Each row comes from the steps of one path. Every step used is in the known rows, and no mark comes twice. Write the path behind each row, first mark first.
Known rows:
kera/dedal/zufe/rurel: [-0.17  0.07 -0.28  0.09  0.47 -0.21 -0.05  0.10  0.13 -0.01  0.15 -0.11
 -0.10 -0.28 -0.04 -0.02  0.20 -0.23 -0.12 -0.04  0.06  0.38  0.45  0.26
  0.45  0.13  0.14]
pufor/para/zufe/rurel/kofo/mafa/dolizi: [-0.13 -0.31  0.07  0.34  0.14 -0.21 -0.39 -0.14 -0.07  0.07 -0.27 -0.25
 -0.29 -0.57 -0.42  0.23  0.08 -0.29  0.00 -0.42  0.34  0.16  0.33 -0.03
  0.46  0.10  0.35]
dolizi/kera/dedal/kodi: [-0.15 -0.23 -0.25 -0.21  0.23  0.16  0.06  0.30  0.07 -0.34  0.23 -0.15
 -0.06 -0.31  0.19 -0.19  0.16  0.02  0.14 -0.29 -0.04  0.17  0.33  0.18
  0.32  0.07  0.10]
para/zufe/rurel/kofo/mafa/dolizi: [-0.09 -0.28 -0.05  0.36  0.20 -0.13 -0.20 -0.05 -0.13 -0.05 -0.26 -0.11
 -0.38 -0.45 -0.62  0.16 -0.05 -0.24  0.03 -0.34  0.26  0.32  0.29 -0.08
  0.51 -0.03  0.33]
pufor/para/zufe/dedal/kera: [-0.15 -0.09 -0.16 -0.11  0.13 -0.26 -0.22  0.17 -0.11  0.19  0.08 -0.30
 -0.15 -0.62  0.04 -0.06  0.19 -0.42 -0.22 -0.05  0.08 -0.07  0.43  0.32
  0.19  0.11 -0.10]
mafa/kofo/rurel: [ 0.11 -0.30 -0.14  0.11 -0.05 -0.16  0.12 -0.01 -0.14 -0.17 -0.03 -0.25
  0.00 -0.07 -0.24  0.00 -0.08 -0.16  0.11 -0.28  0.22  0.35  0.12 -0.14
  0.12 -0.14  0.08]
pufor/para/zufe/dedal: [ 0.06 -0.08 -0.06  0.09  0.12 -0.36 -0.16  0.06 -0.01  0.34  0.01 -0.19
 -0.02 -0.45  0.00 -0.14  0.12 -0.39 -0.09 -0.13  0.04  0.06  0.41  0.24
  0.25  0.03  0.11]
kofo/mafa/dolizi: [-0.08 -0.28 -0.08  0.08 -0.01 -0.08  0.00 -0.07  0.00 -0.06 -0.45  0.02
 -0.18 -0.25 -0.28 -0.15  0.11 -0.11  0.14 -0.46  0.11  0.12  0.15 -0.14
  0.17 -0.12  0.21]
kofo/rurel: [-0.07 -0.24 -0.13  0.12 -0.16 -0.22  0.08 -0.12 -0.09 -0.16 -0.17 -0.03
 -0.15 -0.05 -0.08 -0.11 -0.02 -0.25  0.05 -0.19  0.16  0.30  0.15 -0.14
  0.14 -0.16  0.07]
rurel/zufe: [ 0.02 -0.21 -0.21  0.11 -0.03 -0.39  0.04 -0.04 -0.09 -0.14 -0.09  0.18
 -0.05 -0.21 -0.13 -0.25  0.13 -0.24 -0.12 -0.30 -0.01  0.26  0.13 -0.09
  0.28  0.12  0.05]
zufe/rurel/kofo/mafa/dolizi/kera/dedal: [-0.28 -0.16 -0.22  0.15  0.20  0.35 -0.12  0.15  0.03 -0.26 -0.20 -0.12
 -0.23 -0.26 -0.35  0.09  0.01  0.06  0.29 -0.57  0.21  0.17  0.39  0.01
  0.73 -0.02  0.33]
rurel/kofo/mafa/dolizi/kera: [-0.20 -0.43 -0.17  0.14 -0.03  0.32  0.00  0.04 -0.14 -0.24 -0.39  0.05
 -0.31 -0.14 -0.35  0.00  0.10 -0.02  0.11 -0.70  0.13  0.06  0.33 -0.23
  0.45  0.02  0.27]
kodi/dedal/zufe/rurel: [-0.18 -0.09 -0.26  0.23  0.37 -0.20 -0.12  0.00  0.01  0.04  0.12 -0.14
 -0.17 -0.21 -0.19 -0.01  0.18 -0.41 -0.20 -0.14 -0.16  0.43  0.14  0.18
  0.32  0.04  0.14]
mafa/dolizi/kera: [-0.06 -0.42 -0.05  0.19  0.01  0.12 -0.01 -0.04 -0.14 -0.29 -0.29  0.24
 -0.16 -0.19 -0.03 -0.18  0.17 -0.15  0.15 -0.40 -0.14  0.06  0.43 -0.06
  0.22 -0.04  0.24]
dedal/kodi: [-0.04 -0.31 -0.11 -0.11  0.16 -0.13  0.08  0.06 -0.04 -0.22  0.10 -0.14
 -0.08 -0.31  0.07 -0.20  0.11 -0.17  0.03 -0.20 -0.01  0.26  0.18  0.00
  0.03  0.02  0.10]
pufor/para/zufe/rurel/kofo/mafa/dolizi/kera/dedal: [-0.25 -0.25 -0.07  0.26  0.20  0.10 -0.42  0.10  0.02 -0.06 -0.16 -0.24
 -0.31 -0.59 -0.30  0.23  0.12 -0.12  0.12 -0.50  0.31  0.07  0.52  0.16
  0.76  0.14  0.34]
kera/dedal/zufe: [-0.13  0.00 -0.34 -0.05  0.32 -0.21  0.04  0.18  0.16  0.11  0.13 -0.04
 -0.08 -0.23 -0.02 -0.09  0.25 -0.17 -0.20 -0.17  0.02  0.22  0.41  0.17
  0.40  0.21  0.10]
zufe/rurel/kofo/mafa: [-0.24 -0.14 -0.21  0.12  0.15 -0.05  0.01 -0.01 -0.05 -0.12 -0.11 -0.20
 -0.18 -0.09 -0.46  0.02 -0.08 -0.07  0.02 -0.44  0.22  0.36  0.11 -0.14
  0.52 -0.05  0.17]
rurel/zufe/dedal/kera/dolizi: [-0.18  0.00 -0.14 -0.05  0.12 -0.09 -0.04 -0.02 -0.08 -0.02 -0.07  0.08
 -0.08 -0.54 -0.02 -0.14  0.25 -0.40  0.01 -0.06 -0.06  0.06  0.42  0.19
  0.23  0.08  0.07]
dedal/zufe/rurel/kofo/mafa: [-0.23 -0.11 -0.29  0.17  0.31 -0.01 -0.02  0.03 -0.08 -0.02 -0.09 -0.19
 -0.32 -0.17 -0.41  0.12  0.13 -0.19 -0.24 -0.32  0.24  0.43  0.31 -0.07
  0.45  0.14  0.20]
kera/dedal: [-0.16 -0.04 -0.25 -0.10  0.15 -0.25  0.07  0.16  0.17  0.00  0.10 -0.04
  0.06 -0.15 -0.06 -0.21  0.05 -0.06  0.05 -0.29  0.02  0.15  0.21  0.11
  0.48  0.01  0.06]
dolizi/kera: [-0.14 -0.33 -0.19  0.05  0.02  0.02  0.07  0.04 -0.11 -0.25 -0.08  0.15
 -0.10 -0.05  0.01 -0.24  0.11 -0.10  0.02 -0.35 -0.16  0.17  0.35 -0.05
  0.29 -0.03  0.08]
para/pufor: [-0.04 -0.32 -0.22  0.18  0.00 -0.35 -0.05  0.12 -0.09 -0.10 -0.16  0.08
 -0.08 -0.29 -0.13 -0.19 -0.02 -0.22 -0.14 -0.04 -0.19  0.38  0.11 -0.13
  0.29 -0.15  0.06]
rurel/kofo/mafa/dolizi/kera/dedal/zufe: [-0.24 -0.20 -0.36  0.07  0.22  0.37 -0.05  0.25  0.01 -0.04 -0.21 -0.03
 -0.36 -0.28 -0.26  0.14  0.30 -0.03 -0.07 -0.58  0.21  0.07  0.56 -0.01
  0.63  0.27  0.32]

Which path is each row?
[-0.23 -0.13 -0.30  0.27  0.37 -0.09 -0.09  0.07 -0.04  0.07  0.20 -0.20
 -0.22 -0.16 -0.36  0.15  0.13 -0.38 -0.28 -0.32 -0.03  0.42  0.17  0.08
  0.55  0.18  0.21] | kodi/dedal/zufe/rurel/kofo
[ 0.02 -0.08 -0.12  0.06  0.02  0.03  0.03 -0.02 -0.19 -0.12 -0.04 -0.26
 -0.05 -0.52 -0.15  0.08  0.12 -0.39  0.15 -0.06  0.22  0.20  0.35  0.09
  0.15 -0.05  0.07] | mafa/kofo/rurel/zufe/dedal/kera/dolizi
[-0.22 -0.14 -0.28 -0.07  0.12  0.03  0.05  0.21  0.07 -0.19  0.06  0.05
 -0.04 -0.10  0.04 -0.22  0.09  0.00  0.09 -0.36 -0.10  0.13  0.35  0.12
  0.52  0.02  0.07] | dolizi/kera/dedal
[ 0.09 -0.01 -0.26  0.18 -0.18 -0.18  0.13 -0.01 -0.11 -0.05 -0.21 -0.07
 -0.10 -0.20 -0.06 -0.20  0.01 -0.38  0.05 -0.14  0.22  0.30  0.22 -0.02
  0.15 -0.12  0.07] | kofo/rurel/zufe/dedal
[-0.18 -0.17 -0.32  0.02  0.22  0.27 -0.06  0.18  0.08 -0.07 -0.29  0.00
 -0.31 -0.35 -0.08 -0.02  0.35 -0.06  0.01 -0.41  0.08  0.10  0.52  0.11
  0.41  0.12  0.24] | kofo/mafa/dolizi/kera/dedal/zufe
[-0.19 -0.10 -0.37 -0.03  0.29  0.08  0.02  0.23  0.07 -0.10  0.11  0.04
 -0.18 -0.18  0.10 -0.11  0.29 -0.11 -0.16 -0.25 -0.09  0.19  0.57  0.18
  0.45  0.21  0.10] | dolizi/kera/dedal/zufe
[-0.17 -0.01 -0.13  0.04 -0.06 -0.04 -0.02 -0.13 -0.14 -0.15 -0.17 -0.03
 -0.20 -0.52  0.01 -0.03  0.17 -0.48  0.11  0.04  0.17  0.15  0.40  0.10
  0.13 -0.04  0.06] | kofo/rurel/zufe/dedal/kera/dolizi
[-0.21 -0.02 -0.25  0.15  0.39  0.09 -0.11  0.11  0.09  0.03 -0.15 -0.22
 -0.30 -0.39 -0.41  0.20  0.19 -0.12 -0.02 -0.39  0.34  0.25  0.43  0.08
  0.63  0.19  0.35] | kera/dedal/zufe/rurel/kofo/mafa/dolizi
[ 0.34 -0.16 -0.20  0.05  0.04  0.02  0.18  0.16 -0.18 -0.20  0.10 -0.49
  0.02 -0.41 -0.06 -0.08  0.02 -0.29  0.16 -0.16  0.36  0.39  0.18  0.04
 -0.04 -0.08  0.11] | mafa/kofo/rurel/zufe/dedal/kodi
[-0.10 -0.10 -0.17  0.21  0.36 -0.22 -0.03 -0.07 -0.04 -0.09  0.01 -0.02
 -0.16 -0.21 -0.11 -0.05  0.21 -0.33 -0.19 -0.03 -0.03  0.43  0.42  0.09
  0.22  0.08  0.15] | dedal/zufe/rurel
[-0.21 -0.20 -0.22 -0.01  0.05  0.24 -0.04  0.17  0.09 -0.17 -0.34  0.00
 -0.18 -0.27 -0.14 -0.14  0.14  0.08  0.27 -0.53  0.07  0.04  0.32  0.04
  0.45 -0.07  0.22] | kofo/mafa/dolizi/kera/dedal
[-0.37 -0.22 -0.34 -0.17  0.07 -0.15 -0.06  0.18 -0.07 -0.08  0.14 -0.17
 -0.15 -0.27 -0.15 -0.09  0.12 -0.28 -0.19 -0.35 -0.17  0.09 -0.07  0.10
  0.29  0.02 -0.14] | kodi/dedal/kera
[-0.16 -0.19 -0.14  0.21  0.19 -0.16  0.00 -0.05 -0.11 -0.17  0.06 -0.06
 -0.07 -0.09 -0.32 -0.01 -0.07 -0.18 -0.01 -0.32  0.09  0.34  0.24 -0.07
  0.51  0.03  0.18] | zufe/rurel/kofo
[-0.18 -0.17 -0.22  0.29  0.42  0.29 -0.13  0.13 -0.04 -0.20  0.01  0.00
 -0.27 -0.32 -0.15  0.20  0.23 -0.17  0.00 -0.34  0.11  0.21  0.71  0.15
  0.66  0.26  0.35] | mafa/dolizi/kera/dedal/zufe/rurel/kofo
[-0.21 -0.31 -0.20  0.33  0.27  0.38 -0.11  0.00 -0.18 -0.25 -0.33 -0.04
 -0.44 -0.28 -0.33  0.18  0.22 -0.16 -0.06 -0.45  0.17  0.30  0.56 -0.09
  0.46  0.14  0.35] | dedal/zufe/rurel/kofo/mafa/dolizi/kera
[-0.23 -0.08 -0.24  0.17  0.37  0.28 -0.15  0.13  0.06 -0.17 -0.26 -0.09
 -0.32 -0.41 -0.13  0.04  0.26 -0.10  0.10 -0.28  0.11  0.26  0.56  0.19
  0.45  0.04  0.30] | kofo/mafa/dolizi/kera/dedal/zufe/rurel
[-0.18 -0.20 -0.19  0.23  0.19 -0.21 -0.11  0.04 -0.12 -0.01 -0.05 -0.18
 -0.31 -0.29 -0.58  0.10 -0.10 -0.21 -0.09 -0.31  0.24  0.44  0.20 -0.06
  0.57  0.00  0.17] | para/zufe/rurel/kofo/mafa
[-0.29 -0.28 -0.27  0.35  0.27  0.39 -0.20  0.09 -0.11 -0.11 -0.21 -0.17
 -0.45 -0.27 -0.42  0.22  0.22 -0.26 -0.08 -0.57  0.05  0.29  0.31  0.00
  0.55  0.10  0.36] | kodi/dedal/zufe/rurel/kofo/mafa/dolizi/kera
[ 0.12 -0.08 -0.36  0.00 -0.07 -0.02  0.10  0.21 -0.30 -0.18  0.00 -0.40
 -0.06 -0.40 -0.17  0.00  0.03 -0.34 -0.03 -0.19  0.32  0.22  0.20  0.05
  0.09 -0.01 -0.13] | mafa/kofo/rurel/zufe/dedal/kera
[-0.21  0.03 -0.33  0.12  0.45 -0.11 -0.05  0.15  0.08  0.02  0.24 -0.17
 -0.15 -0.21 -0.23  0.14  0.13 -0.18 -0.19 -0.20  0.17  0.35  0.46  0.16
  0.67  0.27  0.20] | kera/dedal/zufe/rurel/kofo
[ 0.05 -0.10 -0.17 -0.13  0.21  0.02  0.19  0.18  0.00 -0.03  0.10 -0.27
  0.02 -0.31  0.09 -0.28  0.07 -0.21  0.12 -0.12  0.02  0.18  0.27  0.14
  0.01 -0.10  0.12] | zufe/dedal/kodi
